What can hang from each mark:
zomoz: gote lodo mabi mifu zukis
lodo: mifu
mabi: mifu zomoz
visil: mifu
zukis: mifu volevep
mifu: gote mabi visil zukis
gote: mifu
lako: gote

Every row comes from one small tree of marks. The marks that hang from a mark follow it in brackets, in alphabetical order. Every link used is in the known rows. Which tree was each row made from?
Known rows:
visil[mifu[gote mabi[zomoz[lodo]] zukis[volevep]]]: -7.4,18.0,-18.8,9.0,11.7,9.8,20.4,-11.1,13.0,16.2,-11.6,17.7,9.7,34.7,-27.9,17.9,39.7,-14.3,6.0,-6.8,-18.4,11.5,-33.5,-5.9
lako[gote]: -21.9,-32.5,27.1,4.1,-21.8,4.6,-32.1,37.9,-4.5,-29.9,-6.3,-67.3,4.3,-14.4,-30.9,-44.2,-26.8,48.2,-23.5,-10.5,-26.5,-25.8,33.4,77.1
mifu[mabi[zomoz[gote]] zukis]: -5.9,12.3,21.9,9.1,13.6,4.7,4.5,-18.0,5.0,-24.4,-2.8,33.9,-18.7,11.2,-38.4,13.4,8.5,-28.7,10.2,27.7,28.7,-9.6,5.8,-25.0
gote[mifu[mabi zukis]]: 16.9,-44.1,7.7,-28.3,7.4,9.3,-23.0,-17.9,-15.3,-24.8,-22.4,3.6,12.0,-37.2,-35.1,-29.4,-15.4,-19.2,-12.6,13.2,-0.9,5.5,13.0,4.2
lodo[mifu]: -17.3,-13.2,-17.6,16.6,-2.7,-30.8,-17.7,-3.1,8.5,-33.4,-34.0,-47.1,22.6,-38.5,-24.3,-28.8,-10.8,22.7,-18.5,12.6,-10.4,-13.2,4.6,31.9
zomoz[mifu]: -18.3,-5.6,-9.4,-1.3,-4.6,-16.5,-15.9,24.2,3.3,1.0,-9.4,-24.0,15.0,-3.4,22.3,2.9,-18.2,27.9,-7.3,13.1,4.7,-7.4,13.5,36.4
zukis[mifu[gote] volevep]: 27.1,6.6,-19.2,28.7,-14.5,-19.3,14.2,-3.9,-27.7,15.6,28.9,-50.7,-24.6,-6.3,25.6,-30.3,-14.5,51.9,5.7,-42.3,-36.0,-3.3,-6.9,51.5
lako[gote[mifu[visil zukis[volevep]]]]: 4.9,-56.1,35.5,-23.3,-27.0,11.8,-29.2,30.6,-10.4,-23.2,7.2,-36.5,-5.0,-43.1,-5.4,-43.3,-33.6,9.1,-31.4,1.7,-30.2,-17.3,31.6,42.9
mifu[zukis]: 8.7,-5.8,14.0,12.6,-4.0,7.2,-7.9,-15.8,-6.6,-10.4,1.4,-7.7,14.1,-17.4,5.0,-26.7,-3.2,5.0,-11.7,14.3,-11.7,-12.7,13.9,28.7
mifu[gote mabi[zomoz[lodo]] visil zukis[volevep]]: 5.1,22.3,12.4,9.7,9.1,35.8,31.5,-39.4,10.0,22.8,18.7,47.7,-4.9,21.0,26.9,6.3,16.4,-43.7,18.4,2.9,25.1,5.6,-12.5,-75.2
visil[mifu[gote mabi zukis[volevep]]]: -2.9,11.6,-11.5,18.3,1.4,7.1,15.7,-14.5,-3.4,17.0,-20.0,6.6,15.9,30.8,-13.8,-7.6,36.0,-3.4,-0.7,-7.2,-28.5,-8.7,-40.9,13.6
lako[gote[mifu[mabi]]]: -13.1,-59.4,27.3,-24.0,-13.1,10.6,-40.3,31.5,-10.4,-39.0,-16.0,-50.7,1.1,-28.5,-53.6,-43.5,-32.6,24.7,-23.5,-5.2,-21.2,-13.6,30.9,52.4
lodo[mifu[gote mabi]]: -29.7,-9.2,-11.4,31.9,5.3,-21.0,-5.4,-33.7,11.1,-31.5,-28.7,-27.4,22.8,-8.3,-28.9,-28.2,11.4,16.5,0.4,13.0,-0.1,-15.5,-16.0,-5.0
zukis[mifu[mabi[zomoz]]]: -8.6,19.6,-26.4,-7.4,18.1,1.5,9.1,7.7,-26.9,1.0,-25.5,-5.1,-7.2,0.8,-34.5,4.8,-25.1,16.0,13.2,-30.3,-8.7,-7.3,9.6,44.0
zukis[mifu[gote mabi[zomoz[lodo]] visil] volevep]: 17.0,26.8,-25.9,3.3,5.2,11.7,29.1,-2.1,-24.7,32.3,11.3,-5.0,-25.9,8.8,20.3,0.2,-18.3,7.6,18.5,-43.3,-6.1,3.8,-12.1,-2.7
zukis[mifu]: -0.1,7.7,-25.1,2.9,-0.1,-7.2,-0.3,10.6,-33.2,3.0,-14.5,-34.3,4.4,-13.3,-3.3,-20.3,-24.7,42.9,0.5,-31.5,-29.9,-14.1,13.6,75.5
mabi[mifu[gote visil zukis[volevep]] zomoz]: -18.1,30.1,-11.4,10.9,-10.4,-43.2,29.8,5.6,33.2,26.9,-1.8,47.6,-10.5,17.1,34.3,31.4,27.4,-26.1,20.1,4.0,26.2,19.6,35.5,-17.8
zomoz[gote mabi[mifu[visil zukis]]]: -16.3,9.2,14.9,8.8,1.3,-47.0,-7.7,9.8,2.1,-2.9,6.6,37.9,-21.9,27.6,9.1,25.4,6.0,-4.9,-4.1,35.1,46.4,-17.1,-12.6,-21.0
visil[mifu[gote mabi[zomoz] zukis[volevep]]]: -9.3,19.0,-13.4,15.9,5.0,-3.9,23.5,-9.9,12.1,13.1,-19.2,18.1,8.0,30.8,-27.0,12.5,38.6,-12.9,4.6,-8.5,-20.0,0.6,-31.0,5.8
zukis[mifu[gote mabi[zomoz] visil] volevep]: 15.3,27.8,-20.9,9.1,-1.1,-1.6,32.1,-1.4,-25.8,29.1,3.8,-4.5,-27.5,5.7,21.2,-5.5,-19.9,8.3,16.6,-45.2,-7.9,-6.7,-9.0,9.2
zomoz[lodo zukis]: 18.4,-0.2,9.8,-15.7,-2.2,49.2,-24.0,9.5,8.4,1.0,21.6,-29.9,29.0,-12.9,27.9,1.4,-3.4,15.2,1.2,-9.0,-3.7,26.4,22.3,-14.5
zomoz[gote mabi zukis[mifu volevep]]: 37.4,11.6,34.7,10.1,-11.0,-23.3,-2.2,13.4,-9.4,-6.0,68.7,-0.2,-52.2,4.0,38.7,32.1,-17.5,15.1,1.3,0.6,9.4,-11.9,-26.6,-27.0

Which tree is each row?
12.0,12.9,22.8,22.8,-5.8,31.8,24.4,-45.2,-13.7,22.7,7.3,31.5,4.3,15.8,47.1,-29.7,11.6,-28.9,8.7,2.6,10.4,-23.1,-23.9,-47.1
mifu[gote mabi visil zukis[volevep]]
9.1,-35.6,-2.2,-41.4,9.2,5.8,-24.2,4.9,5.7,-25.6,-26.7,-7.5,12.1,-34.5,-48.2,-4.2,-17.2,-13.5,-3.8,-6.3,12.0,29.6,29.7,-7.4
gote[mifu[mabi[zomoz[lodo zukis]]]]
-19.8,7.0,-12.3,24.8,-10.2,-12.1,11.8,-10.3,9.4,9.0,-22.4,-1.6,35.9,21.0,-2.9,-10.4,46.1,14.6,-5.2,-6.0,-39.7,-10.9,-18.9,42.8
visil[mifu[gote zukis]]
5.6,-34.7,25.6,13.1,-27.2,-41.8,-26.8,2.1,-1.0,-46.5,5.3,-23.9,-15.9,-23.3,-13.5,-27.1,13.8,19.5,-10.9,26.4,9.1,-11.0,22.3,18.6
zomoz[gote[mifu[zukis]]]
-15.0,16.4,-19.0,16.9,-13.1,-8.7,17.8,-4.4,-25.9,18.5,-13.2,-14.7,17.0,0.0,37.8,-25.1,-4.3,37.8,9.8,-38.0,-26.0,-23.7,9.9,51.5
zukis[mifu[gote visil]]
-4.8,-2.3,14.3,-19.1,23.6,30.4,-9.1,-8.9,33.8,21.9,75.9,29.7,18.7,30.0,64.9,67.6,-1.7,2.3,11.4,25.5,21.3,32.2,-28.5,-83.1
zomoz[lodo mabi mifu[gote] zukis]
20.1,-7.4,22.0,46.7,-19.0,-7.7,10.0,-42.5,6.3,-1.5,44.0,-17.5,-2.9,0.0,34.0,-37.2,22.1,19.4,-0.1,5.4,-17.1,-4.7,-5.0,1.6
mifu[gote zukis[volevep]]
-1.5,-28.7,-12.3,-48.6,7.9,6.0,-17.6,10.8,-3.0,-12.2,-51.3,2.4,19.9,-35.7,-38.2,-12.6,-24.1,-23.0,-8.8,-12.0,20.5,17.7,29.6,-5.1
gote[mifu[mabi[zomoz[lodo]] visil]]
-12.7,0.8,13.6,-17.1,22.7,9.3,-10.8,5.3,10.5,10.6,59.7,52.9,-17.5,32.4,48.9,66.0,-5.0,-17.9,-3.2,65.7,50.1,0.8,-38.5,-81.5
zomoz[gote lodo mabi mifu[visil zukis]]
21.4,17.2,34.8,2.2,-18.7,-35.9,-6.6,29.2,8.9,9.1,40.4,24.7,-38.9,16.3,56.4,38.9,-2.4,-10.8,1.0,17.3,43.3,-4.1,-12.4,-53.1
zomoz[gote mabi[mifu[visil]] zukis[volevep]]
-6.3,-59.2,36.4,-23.2,-9.9,20.7,-34.7,18.4,-11.2,-36.7,-0.2,-29.6,-2.9,-28.8,-41.8,-38.0,-27.0,9.3,-22.3,9.8,-24.6,-15.1,25.8,37.8
lako[gote[mifu[mabi zukis]]]
-28.9,8.7,-6.5,19.2,16.3,4.9,5.9,-27.4,22.1,-11.9,-12.3,-4.8,13.0,31.9,-45.2,-1.3,22.3,13.6,23.2,-14.3,25.0,16.8,5.9,-21.5
mifu[gote mabi[zomoz[lodo]]]
1.0,19.1,-17.1,-5.4,12.5,9.0,8.5,13.3,2.7,8.3,-19.8,15.6,-5.7,24.0,-40.1,25.7,23.8,-21.9,-2.5,3.2,-9.0,6.1,-28.9,1.1
visil[mifu[mabi[zomoz[gote lodo]] zukis[volevep]]]
-19.9,9.2,-6.0,-2.5,14.3,0.3,7.7,-18.7,9.2,-16.8,-35.6,28.1,14.3,-28.2,-11.9,4.0,-8.3,-42.9,-5.7,30.1,12.4,-18.7,-4.6,-31.9
lodo[mifu[mabi[zomoz] visil zukis]]
-26.0,17.9,-18.6,7.8,15.3,10.7,18.2,-14.3,16.5,10.9,-25.2,26.8,25.7,39.1,-35.4,20.6,47.1,-12.8,9.4,-2.7,-16.7,7.0,-26.0,-1.1
visil[mifu[gote mabi[zomoz[lodo]] zukis]]
1.0,-6.9,15.5,-13.1,-12.2,-18.8,-15.9,21.7,39.9,-34.4,21.3,-8.9,-13.0,-17.0,-17.8,33.7,13.6,0.9,8.7,5.7,25.2,35.0,46.8,-26.2
mabi[zomoz[gote[mifu] lodo zukis]]
7.5,12.5,-17.3,-4.0,8.7,16.7,5.1,8.1,-15.7,16.4,-36.3,3.6,12.3,14.3,-27.6,-2.4,11.4,-14.6,-11.8,-4.7,-26.3,-9.1,-35.0,26.9
visil[mifu[mabi zukis[volevep]]]
26.7,-1.6,8.4,-14.2,16.6,28.7,-6.0,-15.5,23.2,13.1,56.2,3.6,8.0,-11.6,45.0,30.5,-16.4,-15.0,-7.3,7.9,11.4,27.7,-39.9,-90.2
zomoz[lodo[mifu[gote visil]] mabi zukis[volevep]]
25.5,28.7,-27.0,-13.5,5.5,7.9,21.4,21.6,-38.5,29.2,-12.3,-7.1,-31.4,-10.9,8.2,-0.6,-44.8,-2.8,5.7,-42.9,-5.3,-7.3,-3.6,22.1
zukis[mifu[mabi[zomoz] visil] volevep]
12.8,-35.0,8.2,-37.7,2.0,17.9,-14.9,-11.2,-20.2,-9.3,-37.0,20.5,20.7,-39.7,-7.9,-29.7,-19.9,-34.9,-13.9,8.7,5.7,-4.5,14.5,-6.3
gote[mifu[mabi visil zukis]]
13.8,-0.4,25.3,-3.4,-31.9,-42.5,-3.5,29.9,32.0,-27.3,12.7,-9.4,-28.4,-29.5,4.9,18.8,1.7,-6.9,1.3,-3.9,23.0,12.9,45.1,-12.2
mabi[zomoz[gote[mifu[visil]] zukis[volevep]]]
-4.8,14.6,-6.6,17.3,-17.8,-21.7,13.9,-3.6,1.8,33.4,-2.8,24.2,5.6,16.1,61.1,-8.6,23.1,-6.3,9.5,6.8,9.1,0.1,14.2,-1.9
mabi[mifu[gote visil zukis[volevep]]]
-8.3,19.4,-24.3,-4.9,18.6,4.4,5.2,8.6,-24.0,-3.7,-9.6,-5.9,-16.9,9.2,-34.4,13.6,-15.0,18.5,17.4,-20.6,-0.1,-1.0,6.2,25.3
zukis[mifu[mabi[zomoz[gote lodo]]]]
3.2,-4.7,-5.6,-1.4,23.6,45.8,-0.8,-23.5,5.6,21.2,54.2,15.3,-0.9,30.8,38.9,26.3,8.2,-4.8,15.4,35.5,14.1,24.2,-28.2,-62.5
zomoz[lodo mifu[gote mabi zukis[volevep]]]
9.3,7.5,-17.9,3.4,-6.9,-2.8,2.6,16.2,-6.3,14.7,-25.0,-13.2,15.7,1.0,-8.7,-8.3,14.4,2.9,-19.7,-7.8,-39.0,-6.6,-20.6,51.4
visil[mifu[zukis[volevep]]]
-3.6,28.5,-27.6,-24.8,10.7,-6.3,13.7,26.3,23.5,33.1,-2.1,44.9,-11.0,6.8,18.3,47.5,4.3,-38.6,12.2,9.7,32.2,40.8,36.2,-28.9
mabi[mifu[visil zukis[volevep]] zomoz[lodo]]
